Known rows, with every step that occurs:
teko, vetobi, zuzop, matat, teladub: [ 2.81  2.26 -6.11 -2.99  6.22  3.41 -3.69  3.07 -2.29  1.52 -0.44  1.48
 -1.21  3.04  2.47  1.48  4.06  1.50 -1.54 -0.24 -0.16 -4.63]
vetobi, zuzop, matat, sasug, morenod: [-0.92  1.67  2.09  0.07  0.38  2.15 -2.07 -1.89  0.98 -0.44 -0.74  0.69
 -1.25  0.94  0.01  0.82  0.55 -0.35 -3.85  0.86 -0.38  0.67]
zuzop, morenod: [ 4.19 -1.16  0.70  1.28  0.42 -1.05 -2.04  2.53  0.08 -1.91 -1.27  2.21
 -0.81  1.15  0.20 -0.13  0.35  2.58 -1.31  1.37 -4.30 -0.30]
sasug, morenod: [-0.71  0.30  0.97 -1.03  1.21  0.17 -1.03 -1.18  1.07 -0.94 -0.27  2.13
 -0.25 -0.94  1.94  0.96 -2.09  0.78 -3.60  0.33 -2.89 -0.07]
matat, sasug, morenod, fevet: [-3.03  0.15 -0.01  3.62 -2.03 -0.53  1.29 -5.60  2.60 -0.17 -0.35  0.00
 -0.27  3.13  0.52  1.24 -1.75 -1.99 -5.76  0.11 -3.29  2.31]
sasug, morenod, teko, vetobi, zuzop: [ 2.57  2.56 -3.16 -3.43  3.96  5.59 -2.53  2.63  0.87 -2.96 -0.82  2.10
 -0.38 -2.82  1.21 -1.84  0.52  1.25 -0.58 -0.56 -5.01 -5.31]
zuzop, matat, sasug, morenod, fevet: [-3.12 -0.03 -0.30  4.29 -1.88 -0.83 -0.28 -5.69  2.40  0.71  0.29 -0.85
  0.20  3.84  0.28  1.21 -1.18 -2.35 -6.05  0.52 -1.85  2.41]
sasug, morenod, teko: [-0.96 -0.73  0.49 -3.22  1.16  1.38  2.01 -0.60 -0.72 -1.52  3.20  1.25
  1.64  1.01 -0.16 -2.06 -3.90  1.17  0.86 -0.01 -2.45  0.07]
matat, teladub, morenod, fevet: [-1.85  0.11 -2.16  4.22 -0.28 -0.67 -0.24 -3.67  0.54  2.35 -1.16 -1.11
  0.19  5.42  1.46  1.27 -2.72 -1.18 -2.69 -1.91 -2.50  0.91]
vetobi, zuzop, morenod, fevet: [ 1.47 -0.77 -0.84  3.53  0.87 -0.79 -0.64 -2.62  2.75 -0.86 -2.05  0.80
  0.82  2.48  0.72 -0.57 -0.24  0.13 -3.04  1.44 -5.70 -1.42]
vetobi, zuzop, matat, sasug, morenod, teko, zonu: [-2.01  0.59 -0.56 -0.13  2.10  0.34  1.35 -0.67 -2.12 -0.94  1.06 -0.44
 -0.75  5.55 -3.36 -0.95 -1.63  0.92  0.59 -0.01 -3.09 -2.49]
sasug, morenod, fevet: [-2.65 -0.60 -1.05  2.95 -0.49 -1.46  0.26 -5.25  2.75  0.18 -0.03  0.43
  0.92  2.14  1.72  0.93 -2.81 -1.46 -5.46  0.37 -3.92  0.79]
zuzop, matat: [ 0.61  0.94 -3.25  1.35  3.27 -0.78 -5.70 -0.15  0.35  2.18  0.11 -0.67
 -0.29  4.26  1.74  0.42  0.60 -0.73 -2.13  0.41 -0.04  0.63]
teladub, morenod, teko, vetobi: [ 1.26  1.04 -4.14  0.49 -1.56  3.28 -3.46  3.80 -1.53 -1.98  2.28 -0.20
 -1.13 -0.18 -0.25 -1.07 -1.72  0.10 -1.65 -3.19 -2.92 -0.71]
teko, vetobi: [ 2.42  2.16 -6.13  0.59  0.33  2.58 -4.85  4.08  0.09 -2.46 -0.09  1.52
 -2.85 -1.13  1.78  1.02  1.21  0.18 -4.59 -2.26 -4.43 -1.40]
teladub, morenod: [-0.09  1.28  0.74  2.88 -0.28  0.48 -3.55 -0.19  0.04  1.33 -2.21 -1.13
 -1.26  2.77  1.10  0.35 -3.80 -0.14 -0.21 -2.70 -2.22  1.72]
sasug, morenod, teko, matat, fevet: [ 0.33 -0.05 -1.05  4.42  3.35  1.21  1.49  0.19  4.57 -1.72  1.36 -4.05
  0.44 -1.02  3.39 -1.85 -0.76 -0.88  3.66  2.03 -5.71  0.01]
vetobi, zuzop, matat, teladub: [ 2.29  2.05 -5.01 -3.29  7.07  2.72 -2.50  1.88 -1.95  2.15 -1.01  1.56
 -0.79  4.05  2.74  1.36  3.31  1.69 -0.27  0.20 -0.18 -4.03]
vetobi, zuzop, matat, teladub, morenod, sasug: [ 0.10  0.10 -0.19  2.54  0.99  3.16 -1.56 -1.04 -2.41  0.54 -3.17 -4.19
 -5.15  1.89  1.31  1.70  0.32  1.47  3.42 -1.14 -0.81 -0.24]
matat, sasug, morenod: [-1.26  1.33  2.23 -0.09 -1.10  1.73  0.10 -1.72  0.88 -1.43 -0.61  1.48
 -2.06  0.68  0.21  1.40 -0.88  0.06 -3.85  0.00 -1.90  2.04]
vetobi, zuzop: [ 2.44  3.14 -2.19 -2.61  6.43  3.75 -2.19  0.51  2.42 -1.18 -4.33  2.28
 -0.97  0.07  2.84 -0.74  0.72  1.20  1.08 -0.06 -5.83 -4.03]
vetobi, zuzop, morenod, teko, matat: [ 1.76  1.40 -1.92  1.76  1.81  2.48 -0.60 -1.52  1.08 -2.63  3.13 -1.39
 -0.66  0.31  1.45 -3.25 -1.24  0.99  4.24  0.12 -4.33 -0.72]

Rows:
[-0.35  1.89  0.87  0.14 -0.40  2.79 -3.13 -0.68  0.72 -1.02 -0.08  0.40
 -1.74 -0.22 -0.19  0.97  1.22 -0.47 -4.91  0.43 -0.45  0.17]  teko, vetobi, zuzop, matat, sasug, morenod
[-1.45 -0.17  1.31 -1.98 -0.27  1.95  1.39 -1.09 -1.11 -0.94  3.53  0.03
  0.80  2.78 -1.62 -1.74 -2.34  0.12  0.16  0.16 -0.35  1.61]  zuzop, matat, sasug, morenod, teko
[ 0.35  1.06 -1.12  1.51  1.58  0.77 -3.86  0.67 -2.43  3.40 -0.73 -1.45
 -0.81  4.88  1.13  1.31 -1.36  0.55 -0.30 -2.23  1.07  0.23]  zuzop, matat, teladub, morenod
[ 2.49  1.72 -4.32 -2.09  4.52  3.74  1.31  0.82 -1.94 -0.87  2.13  0.74
 -1.26  2.23  2.36 -0.67  1.25  2.57  3.46 -0.30 -2.47 -3.19]  vetobi, zuzop, morenod, teko, matat, teladub
[ 0.49  1.33 -0.71  0.60  1.33  1.40 -1.79  1.06 -2.15  2.10 -1.76 -0.37
 -1.40  3.91  1.58  1.56 -2.18  1.13  0.13 -2.82 -0.95 -0.02]  matat, teladub, morenod
[-1.36 -0.03  1.52 -2.57 -0.49  2.43  2.87 -1.03 -0.86 -1.81  3.00  0.92
  0.40  2.08 -1.31 -1.72 -2.90  0.54  0.67 -0.30 -1.78  1.47]  matat, sasug, morenod, teko
[ 2.56  0.03 -0.94  4.23  4.36  1.96  0.97  1.56  4.73 -2.24  0.09 -3.85
  0.39 -1.08  2.92 -2.76  0.69  0.00  4.97  2.67 -6.63 -1.67]  vetobi, zuzop, morenod, teko, matat, fevet
[ 0.75  3.44 -0.74  1.21  1.69  3.37 -3.13 -0.79  0.93  0.36 -2.23 -0.56
 -2.90  4.74 -0.32  0.45  3.06 -1.10 -1.25 -0.12 -0.70  1.21]  vetobi, zuzop, matat, sasug
[ 1.73  1.91 -3.37  0.58  3.45  2.91 -7.08  1.67 -0.10  1.10  0.27 -1.34
  0.34  1.63  0.69 -1.44  0.97 -0.46 -1.01 -0.36 -0.26 -2.79]  teladub, morenod, teko, vetobi, zuzop, matat
[-0.61  3.35 -1.27  2.68 -1.24  3.74  0.97 -2.60  0.79 -1.88  1.76 -1.89
 -3.92  3.95 -0.03 -0.73  0.18 -1.15  1.82 -1.63 -2.62  3.69]  morenod, teko, matat, sasug
[ 1.29  2.71 -5.78 -0.67  4.25  2.51 -0.08 -0.08 -1.27  0.16  0.89  0.66
 -2.77  2.84  4.00  1.57  1.46  1.44  1.10 -1.28 -2.46 -1.55]  teko, matat, teladub
[ 0.65  0.29 -1.06  5.84  2.80  1.32  0.69  0.55  4.25 -0.94  0.62 -5.25
  0.08  0.20  3.19 -1.97 -1.19 -1.12  4.76  0.92 -5.54  0.67]  teladub, morenod, teko, matat, fevet
[ 5.23 -0.01  1.10 -0.37  2.90  1.20 -2.47  2.78  1.08 -2.39 -3.18  2.75
 -0.43 -0.27  0.54 -1.18  1.41  3.07 -0.04  1.90 -5.36 -3.31]  vetobi, zuzop, morenod
[ 2.34  3.03 -2.40 -2.84  2.87  6.31 -1.99  2.50  0.74 -3.35 -1.09  1.76
 -1.22 -1.94  0.37 -1.58  1.31  0.87 -0.90 -0.85 -4.58 -4.34]  matat, sasug, morenod, teko, vetobi, zuzop
[-1.59  2.13  1.54  1.88 -1.58  2.07 -0.31 -3.30  1.37 -1.84  0.70 -0.14
 -2.64  0.11  0.94  1.02 -0.90 -0.50 -2.78 -0.23 -1.95  2.37]  teko, matat, sasug, morenod
[ 2.11  1.89 -4.45 -0.53  4.47  2.92 -6.42  1.77  0.20  0.46  0.50 -0.58
  0.19  1.48  1.08 -1.48  1.98 -0.28 -1.32  0.24 -0.82 -3.26]  morenod, teko, vetobi, zuzop, matat
[ 1.94  1.37 -4.85 -4.13  5.44  3.66 -2.21  2.72 -2.92  0.99  1.36  1.56
 -0.03  2.19  1.65  0.61  2.73  1.81 -1.08  0.16  0.56 -4.69]  sasug, morenod, teko, vetobi, zuzop, matat, teladub
[ 5.87  0.41 -0.63  0.11  1.80  2.22 -3.86  4.51  0.67 -3.30 -2.30  2.76
 -1.13 -1.87  0.24 -1.01  2.35  2.94 -1.89  1.15 -5.46 -4.10]  teko, vetobi, zuzop, morenod
[-0.24 -0.36 -0.04  2.78 -0.51  2.54 -0.05 -0.99 -2.63 -0.01 -3.07 -3.68
 -5.70  1.92  1.31  2.34 -0.77  1.66  3.15 -1.83 -1.80  1.12]  matat, teladub, morenod, sasug
[-0.93  0.26  1.46 -2.68  0.99  3.04  1.34 -1.10 -0.65 -1.30  2.55  0.43
  0.91  1.99 -1.45 -2.28 -1.86  0.37  0.87  0.47 -0.75  0.19]  vetobi, zuzop, matat, sasug, morenod, teko
[ 0.28  0.33 -0.59 -2.31  2.56  2.86 -0.14  0.86 -2.67  1.26  1.79 -0.76
  1.34  4.21 -0.54 -2.29 -2.84  1.14  3.78 -1.52 -0.05 -1.29]  vetobi, zuzop, matat, teladub, morenod, teko
[ 0.82  2.01 -5.57 -2.02  3.95  3.18  1.55  0.02 -2.10 -0.16  2.78  0.32
 -1.65  3.38  2.96  0.10  0.39  1.58  2.85 -1.27 -1.99 -1.61]  morenod, teko, matat, teladub
[-3.20  0.64 -0.53  5.18 -2.30 -0.32  0.91 -6.75  3.07 -0.43  0.59 -1.18
 -0.68  2.78  1.00  0.93 -1.71 -2.34 -4.87 -0.04 -3.29  2.57]  teko, matat, sasug, morenod, fevet
[-1.21  0.62 -2.05  0.22  3.31  0.37  0.30  0.71 -3.57  0.79  0.58 -1.21
 -0.49  7.18 -2.75 -1.05 -2.40  1.48  2.58 -1.44 -2.56 -3.35]  vetobi, zuzop, matat, teladub, morenod, teko, zonu
[ 3.15 -1.00  0.73 -2.81  2.29  2.06  0.99  2.06 -0.67 -2.41  1.18  1.81
  1.54  1.36 -1.14 -3.48 -1.45  2.66  3.28  1.12 -4.17 -2.26]  vetobi, zuzop, morenod, teko
